Each row comes from the steps of one walk. Every step used is in the known rows, and no mark comes twice. Write the walk behind each row, first mark first.
(in the rows, 128 means zero)
Known rows:
J-H: [150 147 161 125 111 132 152 122 101  99 135 149  66 146 150 133 142 159
 115 133 114 139  97 107 124]
H-W-V: [134  90 139 165 121 135 132 149 134 152 138 110 150  96 171 110 117 157
 185 107 150 103 116  70 127]
V-U: [133 113 185 123 155 172 130 113 128  51 151 144 139 125 122 150 115 129
 145  74 146 128 156 118 134]
J-V-W-M: [ 90 188  70 140 130  99  68 136 164 194 121 113 188 141 109  93  97  98
 102 160 136 147 168 173 165]
V-J-H-W: [165  94 136 101 131  93  96 151  78 169 108 136  80 125 146 132 168 165
 167 113 114  86  83  79 108]
W-V-J-H-Y: [177 111 126 161 122 124  98 146 123 173 136 145 130 149  89  98 107 156
 143 162 145 101  61  93 102]
H-W-M-J-V-U: [ 96  95 132 112 135 123 125 134 142 142 132  98 144 108 154 158 118 144
 167 119 131  96 174  51 144]
U-M-J-H: [154  97 165 102 121 150 147 115 115  90 148 171  88 114 124 169 179 117
 134 118  65 131 113 153  72]
H-J-V: [107 154 103  99 118  61 148 150 146 157  98 128 168 155 100 111 155 107
  98 145 131 184 132 210 118]
J-H-W-M-U: [131 149 133 132 116 124 151 128 108 132 130 114  71 117 182 133 138 153
 121 134 132 105 117  54 148]
J-V-Y: [106 140 128 142 121  97  80 123 130 131 122 109 175 165 132 108 170 112
 135 135 143 156 117 206 154]
W-M: [102 132 124 148 119 158 159 104 143 170 134  91 135 128 116 109  96 124
  85 148 178 136 169  71 180]
V-J-H-Y: [176 101 142 114 135 101  78 142  88 169 123 145  78 145 109 123 167 162
 152 129  96  84  90  81 111]
H-J-V-U: [105 154 118  91 133  79 144 149 146 120 105 139 174 154  97 132 143 110
 107 127 135 179 143 214 115]
J-V: [118 125 106 120 129  81  60 139 142 159 123 122 171 145 117 105 167 103
 136 133 115 138 137 173 139]
M-J-H: [151 120 165  85 113 105 167 108 128  84 137 153  73 159 106 177 126 136
 116 163  85 136 107 102  88]
V-W: [119 187 120 158 131 146 135 120 144 148 133 133 146 117 131  96  70 114
 107 125 139 152 157 150 148]
U-M-J: [147  81 159 108 129 152 140 112 128 105 147 157 118 104 115 158 178  99
 138 108  76 130 132 157  80]
W-M-Y: [ 96 127 149 139  91 164 150 117 123 164 120 101 138 142 117 104  74 164
 141 139 174 172 179  74 206]
J-V-U: [116 125 126 111 149 107  52 138 143 106 133 138 178 144 110 134 150 109
 151 108 121 131 150 174 135]
U-M: [142  91 155 137 131 173 126 122 113 121 147 147 126  90 141 123 189 106
 141  81 102 132 133 163 110]
U-M-W-V: [141 103 101 177 131 199 140 132 118  98 136 143 146  79 159 133 138 121
 103 102 101  95 107 174  96]
V-W-M-J-H-Y: [107 199 114 149 125 148 150 111 158 159 142 127 122 137 104 124  34 130
  82 175 124 134 174  95 152]
M-U-V-J-H: [159 124  92 102 161  80  83  98 125 110 113  97  85 114 120 110 183  40
 116 121 137  95 109 130 141]
U-V-J-H-W-M: [135  79 114  87 156 109  88 118  98 103 115 106  51 118 144 144 160 132
 192 108 114  90 123  82 131]
H-J: [119 145 137 108 115  99 203 134 137 135 108 129 138 141 108 115 136 121
  90 130 147 184 133 172 118]

Which walk is each row?
[126 137 149 130 111 136 158 134 102 128 132 122  67 122 186 141 130 182
 139 130 125 111 119  48 144] -> J-H-W-M
[148 133 162 141 119 144 144 146 105  88 142 148  85 124 178 145 118 185
 164 118 126 110  89  74 113] -> J-H-W-V-U
[112  99 158 131 146 145 132  82 113  31 135  94  86 137 153 132 156 110
 176  95 146 146 130 156 154] -> U-V-Y
[154 101 127 104 129 101 104 148  85 184 108 126  83 126 143 132 154 168
 152 127 127  83  93  65 124] -> V-J-H-W-M
[132 129  73 193 125 175 158 129 134  97 120 115 158 109 159 125  68 143
  71 139 136  87 100 133 121] -> M-W-V
[105 145 132  87 121  94 136 156 131 114 102 154 175 148 101 134 150 125
 140 112 120 195 145 227 118] -> H-J-V-U-M-Y
[108 147 121  91 134  90 141 150 143 118 110 148 173 141 100 136 159 105
 113 117 123 177 141 228 105] -> H-J-V-U-M
[114 139 111 125 158 137 106 101 140  74 134 114  95 112 137 118 107  94
 162 101 116 138 165 149 145] -> U-V-W
[157  92 170 112 126 152 133 117 115  97 158 171  85 115 119 168 182 124
 143 118  48 118 121 134  72] -> U-M-J-H-Y
[154 121  72 184 132 158 124 142 115 118 115 127 132 120 147 131  82 162
  86 148 110  56  80 107 107] -> M-W-V-J-H-Y
[136 135 154 199 107 163 162 112 139 117 143 116 170 154 119  92  89 138
 125 151 203 156  73 152 138] -> W-V-Y
[ 98  95 122 116 124 110 129 136 142 170 128  90 140 108 156 144 125 141
 159 133 128  98 167  51 145] -> H-W-M-J-V
[170 108 135 100 128  97  99 139  85 162 110 143  83 144 115 126 162 149
 138 129 119 102  77 105 110] -> V-J-H
[133 104 155 138 163 213 130 120 115  25 147 156 140  87 153 173 132 126
 131  54 106  99 150 157 109] -> V-U-M-W
[113 137 133 111 110 137 181  98 144 139 136 114  97 152 100 155  84 136
  79 183 141 134 148  61 143] -> W-M-J-H
[ 84 195  89 106 105  75 150 155 151 178  90 128 182 157  95 101  96 124
 101 159 144 207 159 213 149] -> H-J-V-W-M-Y
[108 140  88 136 143 131 135  83 156 145 128  66 121 113 113 102 117  55
  75 147 184 118 170  87 192] -> W-M-U-V
[ 95 200 101 166 127 161 150 112 157 176 132 110 151 118 121  93  39 115
  78 149 166 149 180 117 177] -> V-W-M
[173 117 118 153 117 122 111 143 120 170 127 145 133 148  93 100 102 148
 133 162 161 113  52 110 104] -> W-V-J-H
[ 94 200  57 141 135  87  63 130 169 198 118 106 191 136 106  86 105  69
  86 163 143 140 165 179 170] -> J-V-W-M-U
[151 126 164 141 121 157 142 147 101  85 146 157  87 112 181 148 134 182
 171 108 114 107  87  89 104] -> J-H-W-V-U-M
[139  87 137 100 130 127 102 124 134 121 142 157 139 113 108 156 192  89
 144 119  65 130 131 184  79] -> U-M-J-V
[104  90 138 122 123 130 155 127 136 161 133  91 125 102 161 146 116 148
 157 124 136  99 168  31 145] -> H-W-M-J
[146 121 152 168 135 173 132 127 152  90 154 143 174 134  97 118  71 133
 141 125 179 131 107 120 120] -> W-V-U
[105 151  99 101 137 101 147 152 139 104 102 143 175 133 115 146 147 111
  95 117 114 159 139 232 103] -> H-J-V-U-M-W
